In the rows, 128 means zero.
Known rows, with every way that one mark hangs from another
bugi(mima niluz(davu(kitem(nanog)))): [180  38 166 147 153 116 145 151 118  33 185 144 142 106 138 151 174  90
 110 136 130 151 124 135 159 121 119]
nanog(kitem(davu)): [139  75 153 124 127 148 156 122 132  97 138  72  91 159 152 128 180  86
 172  39  98 120 118 104 149 140 150]
ditu(nanog(kitem(davu sani(felu)))): [101  36 132 167 110 152 133 158 137  98 179 103  90 151 193 100 178  99
 156 105 148 176 160 100 144 133 185]
niluz(davu(kitem)): [170  71 179 111 126 129 120 109 145  58 179 114 149 130 159 146 125  96
 171  96 135 118 137 128 157 106 118]
nanog(kitem(davu(niluz) sani(felu))): [127  69 102 167 115 147 132 165 137  95 168  83  94 160 169 151 189 113
 123  89 110 132 163 112 144 134 178]
mima(bugi): [ 88  91 155  93 129 131 136 130 150 124 116 122 120 152 145 115 142  93
 147  80 102 108 118  90 143 133 121]
ditu(nanog(kitem(davu sani))): [124  64 155 163 122 175 150 136 122  98 155  97  70 152 179  68 166 104
 149 104 138 155 133 119 140 124 183]
niluz(bugi davu(kitem(sani))): [170 108 153 119 135 143 107  88 134  68 158 142 142 120 174 128  94 130
 150 123 173 114 134 127 160  92 137]
davu(kitem niluz): [163  83 137 132 124 146 107 111 153 108 165 111 118 147 136 153 130 107
 133  99 106 110 149 110 149 122 120]
davu(niluz(bugi)): [128 114  82 109 131 165 131  71 163 110 104 133 113 129 124 147 137 110
 145  95  93  95 139  88 162 145 118]
ditu(nanog(kitem(davu(niluz) sani))): [132  79 130 186 124 203 157 130 140  97 159 109  58 144 173  77 178 114
 123 125 115 141 151 120 149 122 181]
nakuli(niluz): [ 89  64  94  95  99  98 139 108 119 108 137  94 120 121 111 134 116 105
 169  88  96 120 123 116 152 145 126]
kitem(davu): [139  91 145 105 116 120 157 124 129 115 136  74 105 149 150 145 157  86
 149  75 112  98 101 114 142 136 154]
nakuli(niluz(davu(kitem(nanog sani)))): [124  58 147 148 113  96 140 147  94  71 199 103 131  97 172  92 106 123
 127 158 164 138 126 180 157  76 134]
nakuli(niluz(bugi davu(kitem(sani)))): [145  96 121 123 113 114 118  98 109  71 153 147 148  92 158 131  77 145
 157 124 175 111 127 126 165  89 135]
niluz(bugi(mima) davu(kitem) nakuli): [186  98 132  99 130 131 141 113 136  91 158 190 200 116 110 164 100 121
 164 102 175 116 114  93 150 120 135]
ditu(nanog(kitem)): [102  41 137 134 125 174 125 101 157  86 147 120  91 147 148  76 156  85
 191  81 100 170 155  92 155 149 132]
nakuli(niluz(bugi)): [ 90  87  69  89 106 112 137  76 126 118  97 126 126 108 116 134 105 119
 175  74 119 106 116  87 163 144 119]
nanog(kitem(davu(niluz(nakuli)))): [163  87 111 136 103 174 181 142 128 127 145 110 109 140 111 120 180 110
 149  61  97  91 126 116 139 136 157]
bugi(niluz): [144  56 125 103 116 118 132 111 122  77 126 116  88 125 100 144 165  89
 140  93  74 118 128 110 148 157 118]
bugi(mima niluz): [152  61 123 111 127 124 135 124 125  69 134 125 106 131  75 174 165  88
 122 102  78 136 122  89 141 175 130]
ditu(nanog): [ 99  61 130 111 116 148 134 104 158 102 149 125 101 136 141  94 127  83
 169 122 108 151 139 102 150 141 137]
felu(sani): [131  85 146  73 103 123 124 110 118 113 152  85  83 163 143 113 118  94
 165  91 110 112 128 105 163 138 145]
mima(bugi(niluz(davu nakuli))): [137  75 148  84 110 125 174 154 119  74 124 194 142  88 103 119 169 111
 139  96 107  82 117 116 149 125 119]
bugi(mima): [129  83 129  99 127 136 128 121 142  93 150 101 128 158 100 165 136  83
 145  99  98 144 121  91 141 165 139]
mima(bugi(niluz(davu(kitem) nakuli))): [175  66 175 102 115 121 147 166 115  84 152 196 168  97 118 126 150 117
 134  89 141  81 117 114 143 101 115]
niluz(bugi nakuli): [133 105  93  72 106 139 153  90 129 142 109 154 149 124  85 123 107 110
 176  85 133  98 117  98 141 143 131]
nanog(kitem(sani(felu))): [107  46 116 131 111 140  98 142 132  87 174  87 106 161 147 124 153  92
 163  88 118 169 173 105 139 148 154]
bugi(mima niluz(davu(kitem) nakuli)): [209  52 152 111 117 116 147 153 111  54 180 180 173 103  79 174 146 110
 135 113 129 122 125 119 143 132 133]

Rows
[134 100 126 163 124 149 184 155 118 124 159  72  77 133 169  97 167 108
  77 155 116 111 114 166 140 107 167] -> kitem(davu(niluz) nanog sani)
[102  62 129 144 116  93 159 181 110 124 175  68 111 146 191 127 168  91
 105 136 151 149 126 147 138 114 175] -> kitem(davu nanog sani(felu))
[125  85 103 165 135 201 162  81 170 102 108 147  84 132 177  96 176 115
 157  76 117 120 139  69 173 135 151] -> ditu(nanog(kitem(davu(niluz(bugi)))))
[147 125  98 121 130 154 163  89 152 118  98 118 106 130 150 153 155 116
 128  82 111  75 114  91 163 133 143] -> kitem(davu(niluz(bugi)))
[144 117  64 101 121 165 159 104 148 132 121 174 153 126  62 162 121 123
 131 108 118 102 121  74 144 161 141] -> davu(niluz(bugi(mima) nakuli))
[181  49 179 152 135 117 133 149  97  41 187 126 114 100 158 102 156 110
 102 162 141 135 135 177 151  88 127] -> bugi(niluz(davu(kitem(nanog sani))))
[135  43 157 148 125 109 115 170 132  70 225 106 154 128 201 128 130  94
 128 158 174 166 159 162 150  84 142] -> niluz(davu(kitem(nanog sani(felu))))
[142  68 172 149 129 125 122 144 107 120 185  85 118 151 163  85 122  98
 113 150 156 149 126 162 132  94 136] -> davu(kitem(nanog sani))
[135 106 116  91 145 144 142  84 160  47 130 152 155 118 127 168 123 100
 165 103 126 128 122  80 168 148 129] -> niluz(bugi(mima) davu)
[150  82 145 168 133 154 123 144 122 121 186  97 104 141 156  99 133 113
  83 165 136 137 146 162 140  93 135] -> davu(kitem(nanog sani) niluz)
[150 110 105  76 122 137 166 104 141  86 136 182 176 108  88 155 114 113
 170 107 141 113 112  91 154 145 140] -> niluz(bugi(mima) davu nakuli)
[166 127  79 115 118 153 193 125 134 143 114 158 151 125  91 173 142 125
 114  97 128  81  99  82 147 149 170] -> kitem(davu(niluz(bugi(mima) nakuli)))
[177 119 101 130 109 166 127 110 119 146 146 165 148 126 104 122  93 148
 112 134 157  92 138 121 133 105 145] -> davu(kitem(sani) niluz(bugi nakuli))
[110  91  81  97 124 107 150  93 134  53 125 156 153  91 116 172 109 118
 168  95 130 122 110  81 176 143 128] -> nakuli(niluz(bugi(mima) davu))
[127  73 134  86 108 122 163 157 112 128 108 176 133 114  82 113 165 107
 123  86  98  85 110  99 131 143 121] -> mima(bugi(niluz(nakuli)))
[135 112  85 128 119 141 213 126 125 162 111 142 132 112 130 108 158 115
 109 113 136  78  98 129 151 118 147] -> kitem(davu(niluz(bugi nakuli)) nanog)
[127  90 155 140 125 123 177 154  99 122 153  62  86 143 173  88 159  97
 105 139 143 127 103 168 134 105 168] -> kitem(davu nanog sani)
[148  88 155 140 126 156 148 136 108  95 154  66  80 158 153 103 170 106
 145  76 123 127 118 128 135 129 174] -> nanog(kitem(davu sani))
[210  52 154 102 101 109 145 137 110  64 171 170 156  94 100 149 140 110
 150 102 130 102 128 138 146 114 120] -> bugi(niluz(davu(kitem) nakuli))
[144  80 112 107 113  98 124  80 132  72 142 149 158  89 157 145  92 129
 185  85 157 107 123  99 177 103 108] -> nakuli(niluz(bugi davu(kitem)))
[177  35 149 136 109 101  99 158 119  32 196 141 138 109 159 179 150 108
 124 135 141 140 168 134 150 112 142] -> bugi(niluz(davu(kitem(sani(felu)))))
[ 82  46 113 132 116 102 129 160 121 113 175  83 117 145 158 115 147  88
 122 149 134 170 149 145 135 127 152] -> kitem(nanog sani(felu))
[164 107 106 138 148 158 112  94 162 106 136 152 147 146 120 183 123 119
 120 100 131 119 136  65 156 136 126] -> davu(kitem niluz(bugi(mima)))
[136 119  78 115 148 175 135  87 165 103 113 147 124 137 102 178 132 111
 123 108 100 118 129  65 159 163 134] -> davu(niluz(bugi(mima)))
[137  88 112 133 107 136 208 161 118 155 150 108 117 125 126 107 171 102
 104 119 117  88 105 155 140 119 154] -> kitem(davu(niluz(nakuli)) nanog)
[119  39 143 147 120 103 104 164 121 118 202  91 140 154 179 126 129  94
 117 145 169 169 153 142 132 104 141] -> davu(kitem(nanog sani(felu)))
[120  51 150 149 127 167 160 121 146  95 144 100  86 149 173  89 177  89
 177  67 122 146 129  96 155 141 160] -> ditu(nanog(kitem(davu)))
[137  81 108 117 126 108 126  96 133  60 147 163 171 101 138 176  94 127
 163  94 166 126 118  81 172 122 125] -> nakuli(niluz(bugi(mima) davu(kitem)))
[102  55 147 149 121 186 123 113 132  83 160 116  75 146 149  54 142  99
 164 118 120 177 160 113 142 136 158] -> ditu(nanog(kitem(sani)))
[169  76 193 134 136 129 126 160 111  52 158 161 125 112 160 120 155 121
 103 125 144 101 131 129 145  89 124] -> mima(bugi(niluz(davu(kitem(sani)))))
[128  52 118 171 122 129 110 167 137 117 204 100 126 148 176 131 141 106
  90 162 143 155 168 144 140 102 138] -> davu(kitem(nanog sani(felu)) niluz)
[157 111  89 129 115 176 181 109 130 132 108 143 122 128 115 121 168 126
 151  48 119  84 119  94 152 137 150] -> nanog(kitem(davu(niluz(bugi nakuli))))
[149 105 106  67 109 135 161  90 140  90 127 173 163  98 115 124 109 115
 186  93 138  92 118 112 158 127 126] -> niluz(bugi davu nakuli)
[161  64 113  93 106 124 161 149 103 102 139 156 136 121  40 163 157  98
 127 108  91 125 112 102 130 171 142] -> bugi(mima niluz(nakuli))
[149  78 147 124 150 124 138  93 148  77 152 141 151 113 190 107 125 104
 156 113 166 125 122 127 170  92 106] -> niluz(bugi davu(kitem(nanog)))
[212  67 161 118  97 119 142 152  85  67 185 164 143  96 102 129 131 128
 121 142 146 106 135 165 136 101 143] -> bugi(niluz(davu(kitem(sani)) nakuli))
